Each row comes from the steps of one walk. Every step used is in the known rows, and no mark comes twice. Write the walk behind each row, first mark first.
Known rows:
toze > dugu > kiripiv > sata > zunuz > fekip: -0.28,-1.35,0.35,2.01,3.59,-0.57,-0.98,2.19,-0.40,0.55,1.41,1.74,3.80,2.24,-0.74,0.85,1.02,-1.42,0.31,-2.68,-2.80,1.74,-1.34,-0.07,-1.35,-1.33,-1.36,-0.93,1.99
fekip > kiripiv > dugu > toze: -0.34,-1.53,0.28,0.30,4.44,-0.88,-1.59,1.36,-2.83,1.67,-0.77,1.36,-0.46,2.67,-0.94,-0.19,2.05,0.40,0.57,-3.26,-2.28,0.47,-0.01,-0.79,-1.16,-1.44,0.01,-1.15,0.87
fekip > kiripiv: -0.41,-0.44,0.01,-0.69,4.22,-0.53,-1.42,0.98,-2.15,1.70,-0.07,-0.20,-1.50,1.95,-0.91,-1.31,2.07,-1.86,0.53,-3.85,-2.30,-1.72,-0.42,-1.15,-1.49,-1.49,-0.24,-1.37,2.28
zunuz > dugu > toze > fekip > kiripiv > sata: -0.55,-4.02,-0.11,-0.64,3.33,-1.13,-1.52,0.62,-1.30,1.25,1.38,1.53,0.75,2.14,-0.63,0.54,1.89,-0.32,0.14,-2.40,-1.27,0.81,-0.97,0.42,-1.81,-1.65,-1.12,-0.79,-0.35
pilil > sata > kiripiv > dugu > toze: -0.23,0.04,0.00,0.70,3.51,-0.92,-1.60,1.89,-0.97,0.73,0.20,2.44,-0.40,1.87,-0.63,1.00,-1.19,-0.12,2.08,-3.19,-3.48,1.94,-0.09,-1.58,-0.91,-1.52,-0.02,-1.12,0.24
dugu > toze > sata: 0.99,-1.22,-0.15,-0.42,3.46,-0.56,0.04,0.47,-1.23,0.74,-1.44,-1.09,-1.44,1.76,-0.86,0.68,-0.10,-0.78,-1.14,-3.26,-2.10,-1.73,-0.60,-1.49,-0.92,-0.88,-0.64,-0.39,2.08
mubev > bapobal: 0.03,-0.91,0.13,-1.56,2.92,0.08,-0.99,1.87,-1.77,1.35,-1.17,-2.12,-1.97,1.38,-0.55,-1.62,0.39,-0.55,-0.94,-2.62,-2.79,-2.19,-0.27,-2.57,-1.90,-1.75,-1.55,-1.00,4.86
sata > toze > fekip > kiripiv > dugu: -0.16,-1.58,0.04,-0.14,5.61,-0.69,-2.11,1.48,-0.80,2.29,0.48,2.40,0.27,2.16,-1.13,0.31,1.96,0.17,1.32,-2.93,-3.25,1.57,0.18,-2.14,-1.41,-1.21,-0.22,-1.10,1.66
bapobal > mubev > fekip > kiripiv > dugu > toze > sata: 1.89,-1.14,0.20,1.30,5.38,-0.86,-0.74,0.14,-1.37,1.47,0.03,1.18,-2.13,2.48,-0.88,0.94,0.61,0.50,1.01,-3.74,-3.40,2.31,-0.80,-0.69,-0.76,-2.09,-0.05,-0.89,1.16
pilil > sata: 0.37,-0.38,-0.20,-0.87,2.88,-0.41,-0.73,1.34,-1.33,0.60,-0.70,-0.62,-1.54,0.82,-0.61,-0.74,0.09,-3.72,1.42,-3.29,-2.92,-1.92,-0.61,-2.18,-1.29,-1.24,-0.51,-1.16,2.44
bapobal > mubev > fekip > kiripiv > sata: 1.96,-1.15,0.13,0.85,3.31,-0.49,-1.29,0.73,-1.39,1.79,1.01,0.22,-2.09,1.33,-0.54,-0.21,1.52,0.30,1.99,-4.41,-3.15,0.98,-1.46,0.03,-1.92,-2.47,-0.46,-1.36,2.85
dugu > toze > fekip > kiripiv: -0.50,-2.02,0.21,-0.77,3.56,-0.55,-1.19,1.03,-0.93,2.02,-0.11,-0.96,-0.62,1.68,-1.05,-0.22,2.10,0.56,-1.11,-2.58,-1.36,-0.81,-0.73,-1.37,-1.05,-0.91,-0.29,-0.88,1.30
dugu > kiripiv > sata > toze > fekip: 0.66,-2.09,0.25,1.19,2.76,-0.45,-1.48,1.74,-0.16,1.30,1.52,1.03,0.24,1.01,-0.63,1.84,-0.27,0.63,0.56,-2.52,-2.66,2.26,-0.50,-0.85,-1.82,-1.16,-1.10,-0.46,1.69
mubev > fekip > kiripiv > dugu > toze > sata: 1.06,-2.11,0.24,0.57,4.65,-1.03,-1.25,0.48,-1.70,1.73,0.42,1.81,-2.47,2.25,-0.99,0.44,1.88,-0.54,0.59,-2.75,-2.55,1.42,-1.07,-0.54,-0.58,-1.62,-0.67,-0.99,1.22
bapobal > mubev > fekip > kiripiv > sata > toze > dugu: 1.48,-0.65,-0.72,0.97,4.73,-0.55,-1.19,0.12,-0.20,2.13,0.61,2.94,-1.24,1.89,-0.85,0.96,0.42,1.85,2.24,-4.38,-3.50,3.09,-0.62,-1.34,-2.00,-1.90,-0.31,-1.06,2.37
zunuz > sata > toze: 0.74,-1.22,-0.55,-0.84,4.49,-0.52,-0.99,1.35,-0.89,0.04,-0.89,-0.10,-1.31,1.66,-1.05,0.51,-0.10,-3.06,0.98,-3.67,-2.26,-1.46,-0.28,-1.27,-2.33,-1.20,-0.09,-0.84,4.07
bapobal > mubev > fekip: 1.44,0.38,0.27,0.16,3.83,0.02,-0.93,0.86,-1.59,1.06,-0.39,-2.58,-2.23,1.15,-0.83,-0.94,0.23,0.24,-0.03,-3.86,-3.57,-0.03,-1.17,-2.13,-1.78,-1.84,-0.23,-1.38,5.96
bapobal > mubev > fekip > kiripiv > sata > zunuz > dugu: 0.54,-1.55,-0.43,0.68,4.33,-0.88,-1.49,0.51,-1.17,1.51,1.54,1.60,1.16,3.07,-0.73,-0.27,1.90,0.49,2.35,-4.63,-3.70,1.51,-2.09,0.51,-2.43,-2.62,-0.52,-1.39,2.02
zunuz > fekip > kiripiv: 0.15,-1.59,0.52,-0.84,4.17,-0.51,-1.86,1.67,-1.73,0.84,1.06,-0.26,-0.23,1.42,-0.75,-1.37,2.55,-3.68,-0.12,-2.71,-1.77,-2.20,-0.97,-0.64,-1.58,-1.32,-0.19,-1.43,3.24
toze > dugu > kiripiv > sata: -0.38,-0.47,0.17,1.76,3.65,-0.61,-0.81,1.17,-1.61,1.00,0.61,1.57,0.41,1.56,-0.61,0.75,-0.16,-0.95,0.78,-2.86,-2.87,2.42,-0.17,-0.54,-1.34,-1.74,-1.55,-0.88,1.22
mubev > fekip > kiripiv > dugu > toze > sata > zunuz: 0.67,-1.81,-0.05,0.99,4.80,-1.02,-1.03,0.96,-0.89,2.12,0.04,2.01,-0.36,3.34,-1.36,0.65,2.61,0.90,0.83,-3.62,-3.05,1.34,-1.73,-0.55,-0.55,-1.34,-0.59,-1.02,0.74
pilil > sata > toze: 0.53,-0.33,-0.69,-0.98,2.94,-0.48,-1.00,1.23,-0.59,0.72,-0.92,0.73,-1.39,1.06,-0.74,0.16,-0.77,-2.39,1.70,-3.45,-2.96,-1.19,-0.22,-2.76,-1.80,-0.77,-0.02,-0.91,2.51
sata > kiripiv > fekip: -0.35,0.46,0.62,0.13,3.33,-0.29,-2.47,1.53,-0.49,0.87,2.31,-0.25,-0.79,1.44,-0.63,-0.23,0.85,-0.22,1.28,-2.92,-3.82,1.10,-1.39,-0.97,-1.74,-1.69,-0.54,-1.30,4.81
dugu > toze > fekip > kiripiv > sata > zunuz: -0.06,-3.03,-0.14,0.46,2.46,-0.74,-0.83,1.60,0.07,2.52,0.31,0.57,2.18,2.50,-1.02,0.83,2.94,2.74,0.35,-3.67,-1.83,0.13,-1.75,0.05,-1.22,-1.00,-0.78,-0.68,0.07
dugu > toze > fekip: -0.11,-1.86,0.30,-0.78,2.90,-0.23,-0.78,1.43,-0.86,1.28,-0.90,-2.42,-0.16,1.22,-1.00,0.01,1.04,1.30,-1.99,-2.19,-1.75,-0.86,-0.79,-2.21,-1.17,-0.66,-0.73,-0.72,3.43
zunuz > fekip > kiripiv > dugu > toze: 0.14,-2.62,0.73,0.18,4.30,-0.87,-2.05,1.96,-2.36,0.86,0.27,1.43,0.73,2.16,-0.75,-0.27,2.55,-1.40,-0.02,-2.10,-1.61,-0.06,-0.44,-0.36,-1.24,-1.32,0.10,-1.19,1.88
sata > zunuz > dugu > kiripiv: -1.94,-0.34,0.02,0.59,4.63,-0.72,-1.40,1.35,-2.05,0.46,0.67,0.50,2.15,3.15,-0.90,-0.42,0.44,-1.59,-0.29,-3.08,-3.17,0.44,-1.07,-0.56,-2.08,-1.60,-0.71,-1.13,1.86
sata > kiripiv > dugu > toze > fekip: -0.57,-0.78,0.51,0.68,4.43,-0.59,-1.77,2.07,-0.63,1.60,0.79,0.96,0.56,2.01,-1.02,0.89,0.07,2.76,-0.10,-2.58,-3.34,2.68,-0.27,-1.97,-0.87,-1.32,-0.54,-0.99,1.92

Which walk is each row?
0.08,-1.55,-0.26,0.82,5.26,-1.10,-0.51,0.85,-1.14,1.90,-0.96,2.59,1.26,3.77,-1.24,0.98,2.18,0.17,0.96,-4.09,-3.04,0.49,-0.79,-0.48,-0.52,-1.27,-0.23,-0.73,-0.80
fekip > kiripiv > dugu > toze > sata > zunuz
-0.56,0.19,-0.67,-0.56,5.04,-0.31,-0.75,0.75,-0.92,1.42,-1.46,1.14,-0.39,2.00,-1.18,-0.03,-0.04,0.08,-0.25,-3.30,-3.06,0.24,0.36,-3.44,-1.74,-0.73,-0.44,-0.94,3.86
sata > toze > dugu
-0.54,-3.63,-0.30,-0.27,2.73,-0.81,-0.86,1.47,-0.37,1.03,0.31,0.26,3.33,2.69,-0.88,0.87,1.54,1.88,-0.35,-2.70,-2.19,0.55,-1.68,-0.43,-1.92,-1.20,-1.38,-0.57,1.45
kiripiv > sata > zunuz > dugu > toze > fekip
-0.57,-0.17,-0.43,0.89,5.79,-0.73,-0.71,1.01,-0.71,-0.08,0.05,1.68,-0.06,2.07,-1.15,1.52,-1.36,-3.23,0.60,-2.74,-2.47,1.82,0.40,-1.18,-1.80,-1.26,-0.45,-0.77,2.09
zunuz > sata > toze > dugu > kiripiv
-1.14,-0.79,-0.75,-1.11,3.89,-0.84,-0.88,1.21,-1.07,0.26,-0.42,0.76,1.77,2.60,-0.84,-0.84,0.49,-3.81,1.74,-3.43,-3.40,-1.40,-1.26,-1.69,-1.85,-1.40,-0.61,-1.26,1.63
pilil > sata > zunuz > dugu
0.64,-2.43,-0.04,-0.19,4.16,-0.82,-0.51,1.06,-0.09,0.96,0.17,0.57,1.63,2.84,-1.07,0.56,2.12,-1.57,-0.67,-3.36,-1.60,-2.02,-1.72,-0.05,-0.81,-0.68,-0.09,-0.66,0.69
dugu > toze > sata > zunuz > fekip > kiripiv
1.05,-2.24,0.01,-0.21,3.42,-0.50,-0.06,1.41,-0.06,0.25,-0.70,-0.77,1.92,2.33,-1.02,0.79,1.18,-1.17,-1.42,-3.09,-2.00,-2.16,-1.73,-0.92,-1.02,-0.52,-0.45,-0.50,2.82
dugu > toze > sata > zunuz > fekip
1.49,-0.96,-0.13,1.73,5.62,-0.83,-0.47,0.45,-0.66,1.91,-0.34,1.48,0.28,3.42,-1.20,1.22,1.41,1.92,1.26,-4.45,-3.85,2.26,-1.49,-0.70,-0.74,-1.83,0.06,-0.92,0.66
bapobal > mubev > fekip > kiripiv > dugu > toze > sata > zunuz
0.65,-1.63,-0.04,-0.36,5.01,-0.67,-0.76,1.17,-0.08,1.14,0.76,0.87,1.52,2.61,-1.11,-0.24,2.53,-3.72,0.45,-3.72,-2.66,-2.40,-1.78,-0.23,-0.95,-1.09,-0.38,-1.02,1.50
toze > sata > zunuz > fekip > kiripiv
1.10,-1.43,-0.01,-0.24,4.29,-0.36,-0.33,1.52,0.01,0.42,-0.14,-0.48,1.82,2.12,-1.01,0.05,1.41,-3.01,-0.34,-3.28,-2.96,-2.43,-1.70,-1.21,-1.07,-0.93,-0.80,-0.84,3.54
toze > sata > zunuz > fekip
1.16,-3.01,0.51,0.24,5.00,-1.09,-1.22,1.10,-1.48,0.56,0.53,2.20,0.33,2.30,-0.76,0.76,1.79,-3.04,0.32,-2.37,-2.00,-0.06,-0.53,-0.09,-0.66,-1.36,-0.25,-0.79,0.27
zunuz > fekip > kiripiv > dugu > toze > sata
0.47,-1.10,-0.74,0.09,3.69,-0.51,-0.73,0.90,-0.61,1.34,-0.77,2.44,0.05,1.70,-0.82,0.94,0.07,0.76,1.18,-3.65,-3.00,1.10,0.01,-2.16,-1.90,-1.12,-1.11,-0.72,2.90
kiripiv > sata > toze > dugu
-1.43,-0.78,-0.42,-0.87,4.69,-0.57,-1.14,1.24,-1.87,0.82,-0.63,-0.11,1.93,3.17,-1.06,-1.16,1.32,-1.35,-0.11,-3.59,-3.27,-1.19,-1.18,-1.58,-2.19,-1.42,-0.66,-1.26,3.42
sata > zunuz > dugu
-0.05,-0.54,-0.91,-0.52,5.69,-0.60,-0.51,0.97,-0.45,0.27,-1.15,1.28,-0.27,2.02,-1.27,0.70,-0.41,-3.17,0.85,-3.29,-2.52,0.01,0.27,-2.04,-1.95,-1.12,-0.38,-0.87,3.64
zunuz > sata > toze > dugu
0.83,-1.88,-0.53,-0.18,3.30,-0.74,-1.58,0.91,-1.13,1.84,0.47,2.59,-1.05,1.79,-0.65,0.65,1.56,0.02,2.15,-4.25,-2.41,-0.15,-0.45,-0.43,-2.15,-1.40,-0.33,-0.89,1.39
fekip > kiripiv > sata > toze
-0.34,-0.62,0.24,0.53,3.73,-0.82,-1.67,2.08,0.17,1.16,0.95,1.84,0.30,1.45,-0.78,1.26,-0.94,0.24,1.59,-2.49,-3.47,2.70,-0.34,-2.07,-0.58,-1.34,-0.47,-0.98,0.26
pilil > sata > kiripiv > dugu > toze > fekip
0.76,-1.25,-0.01,1.39,2.65,-0.56,-1.48,1.52,-1.35,0.95,0.90,1.60,-0.63,1.43,-0.48,1.57,-0.69,0.14,1.18,-3.27,-2.68,1.46,-0.40,-0.35,-2.16,-1.35,-0.72,-0.53,1.86
dugu > kiripiv > sata > toze
-0.79,0.55,-0.53,0.80,4.30,-0.67,-0.86,0.81,-0.31,0.64,0.10,2.46,-0.39,1.47,-0.83,1.07,-1.95,-2.69,1.41,-2.57,-3.12,2.00,0.40,-2.74,-1.31,-0.86,-0.40,-0.80,0.40
pilil > sata > toze > dugu > kiripiv
0.56,-0.26,-0.41,-0.13,4.46,-0.39,0.08,1.00,-0.42,1.30,-1.14,-0.50,0.65,2.59,-1.14,-0.03,0.96,-1.49,0.26,-4.44,-3.60,-1.90,-1.30,-1.67,-0.97,-1.07,-0.81,-0.79,2.64
toze > sata > zunuz
-0.38,-0.63,0.35,0.26,5.21,-0.79,-1.90,1.40,-2.71,1.83,-0.17,1.55,-0.58,2.41,-0.89,-0.96,2.56,-1.40,1.60,-3.75,-3.14,0.22,-0.03,-1.06,-1.30,-1.88,-0.32,-1.48,1.63
fekip > kiripiv > dugu
1.43,-0.91,-0.18,1.27,3.45,-0.47,-1.09,1.13,-0.66,2.26,0.86,0.44,0.14,2.41,-0.81,0.01,2.31,1.80,2.36,-5.18,-3.74,1.07,-2.22,0.05,-1.84,-2.21,-0.39,-1.34,2.47
bapobal > mubev > fekip > kiripiv > sata > zunuz
-0.12,-0.12,-0.52,-0.46,3.00,-0.45,-0.51,1.70,-0.46,1.07,-1.16,-0.47,0.87,1.86,-0.92,-0.60,0.92,-2.27,1.63,-4.05,-3.38,-1.83,-1.34,-2.16,-1.24,-1.01,-0.35,-1.18,2.03
pilil > sata > zunuz
0.52,-1.73,0.04,0.45,5.13,-1.09,-0.74,0.50,-1.89,1.47,-0.60,2.21,-0.83,2.74,-0.90,0.86,1.46,-1.14,0.87,-3.43,-2.53,0.41,-0.09,-0.50,-0.58,-1.51,-0.33,-0.71,-0.51
fekip > kiripiv > dugu > toze > sata
0.97,0.17,0.17,0.18,4.45,-0.31,-1.32,0.52,-1.66,1.77,0.41,-1.13,-2.53,1.52,-0.90,-1.12,1.27,-0.25,0.68,-4.17,-3.25,0.13,-1.18,-1.31,-1.69,-2.11,0.13,-1.54,3.96
bapobal > mubev > fekip > kiripiv
0.44,0.04,-0.21,0.08,4.07,-0.65,-0.53,0.55,-0.31,1.01,0.42,0.52,-1.74,2.17,-0.85,1.28,-1.39,0.34,-0.41,-3.74,-2.81,0.03,-0.53,-1.16,-0.84,-1.16,-0.38,-0.58,1.23
dugu > toze > sata > kiripiv
1.05,-2.16,0.18,0.19,2.58,-0.64,-1.78,1.21,-1.69,2.09,1.50,0.69,-2.66,1.18,-0.66,-0.77,2.71,-0.84,1.77,-3.65,-2.32,0.17,-1.82,0.15,-1.71,-1.97,-1.17,-1.44,2.92
mubev > fekip > kiripiv > sata
0.46,-1.18,0.50,1.58,2.39,-0.52,-1.25,1.55,-2.11,0.83,0.96,0.24,-0.58,1.19,-0.35,0.49,0.31,-1.09,0.81,-3.18,-2.64,0.91,-0.68,0.19,-1.71,-1.81,-1.24,-0.80,1.80
dugu > kiripiv > sata
0.17,-0.27,0.42,0.16,4.13,-0.60,-2.12,1.70,-0.09,-0.33,2.64,-0.20,-0.73,1.45,-0.75,0.52,0.42,-3.27,2.20,-2.87,-3.33,0.72,-1.57,0.47,-1.95,-2.15,-0.59,-1.25,4.69
zunuz > sata > kiripiv > fekip
0.55,-1.60,-0.06,0.08,3.11,-0.72,-1.38,1.14,-1.90,1.78,0.59,1.21,-1.00,1.63,-0.53,-0.36,2.33,-1.11,1.74,-4.12,-2.38,-0.89,-0.76,0.24,-1.67,-1.85,-0.82,-1.09,1.17
fekip > kiripiv > sata
-0.50,-1.87,0.25,0.91,3.32,-0.89,-1.63,1.07,-2.59,0.07,1.81,1.57,0.33,1.88,-0.28,0.27,-0.18,-2.60,1.04,-2.64,-2.58,1.20,-0.61,0.66,-2.27,-2.22,-1.42,-0.88,1.11
zunuz > dugu > kiripiv > sata
-0.38,-1.53,0.54,0.07,5.31,-0.68,-1.91,1.66,-1.53,2.22,0.53,1.02,0.45,1.96,-1.03,-0.68,2.72,-1.15,0.94,-2.82,-3.19,0.86,-0.23,-1.54,-0.95,-1.67,-0.72,-1.37,1.62
toze > fekip > kiripiv > dugu
-0.55,0.03,0.26,0.85,4.31,-0.70,-1.81,1.87,-1.84,1.22,0.08,1.55,-0.30,2.45,-0.87,0.60,-0.26,2.40,0.49,-3.44,-3.42,2.01,-0.01,-1.52,-1.18,-1.52,-0.09,-1.15,1.94
sata > kiripiv > dugu > toze
0.99,-0.04,0.46,1.02,5.49,-0.52,-1.82,1.01,-2.28,1.81,0.46,0.67,-1.60,2.00,-0.89,-0.78,1.68,-0.04,1.84,-3.92,-4.12,2.19,-0.72,-1.21,-1.45,-2.49,-0.02,-1.67,3.25
bapobal > mubev > fekip > kiripiv > dugu
0.50,0.84,-0.17,0.02,4.87,-0.53,-0.80,0.70,-0.24,1.16,0.79,0.93,-1.69,1.89,-0.82,0.41,-1.08,-1.58,0.73,-4.08,-3.79,-0.42,-0.60,-1.31,-0.95,-1.58,-0.74,-0.89,2.21
toze > sata > kiripiv
0.52,-0.59,0.35,0.34,3.36,-0.68,-1.35,0.74,0.28,0.48,1.92,0.39,-0.88,1.68,-0.63,1.61,-0.15,0.13,0.39,-2.66,-3.18,1.20,-1.42,-0.37,-1.08,-1.37,-0.58,-0.54,2.48
dugu > toze > sata > kiripiv > fekip
1.00,-2.39,0.21,0.31,2.28,-0.38,-1.06,2.48,-0.63,0.59,0.51,-0.01,2.73,1.78,-0.66,-0.08,2.31,-1.33,0.77,-3.45,-2.69,-1.49,-1.98,-0.16,-1.87,-1.27,-0.99,-1.02,4.11
kiripiv > sata > zunuz > fekip
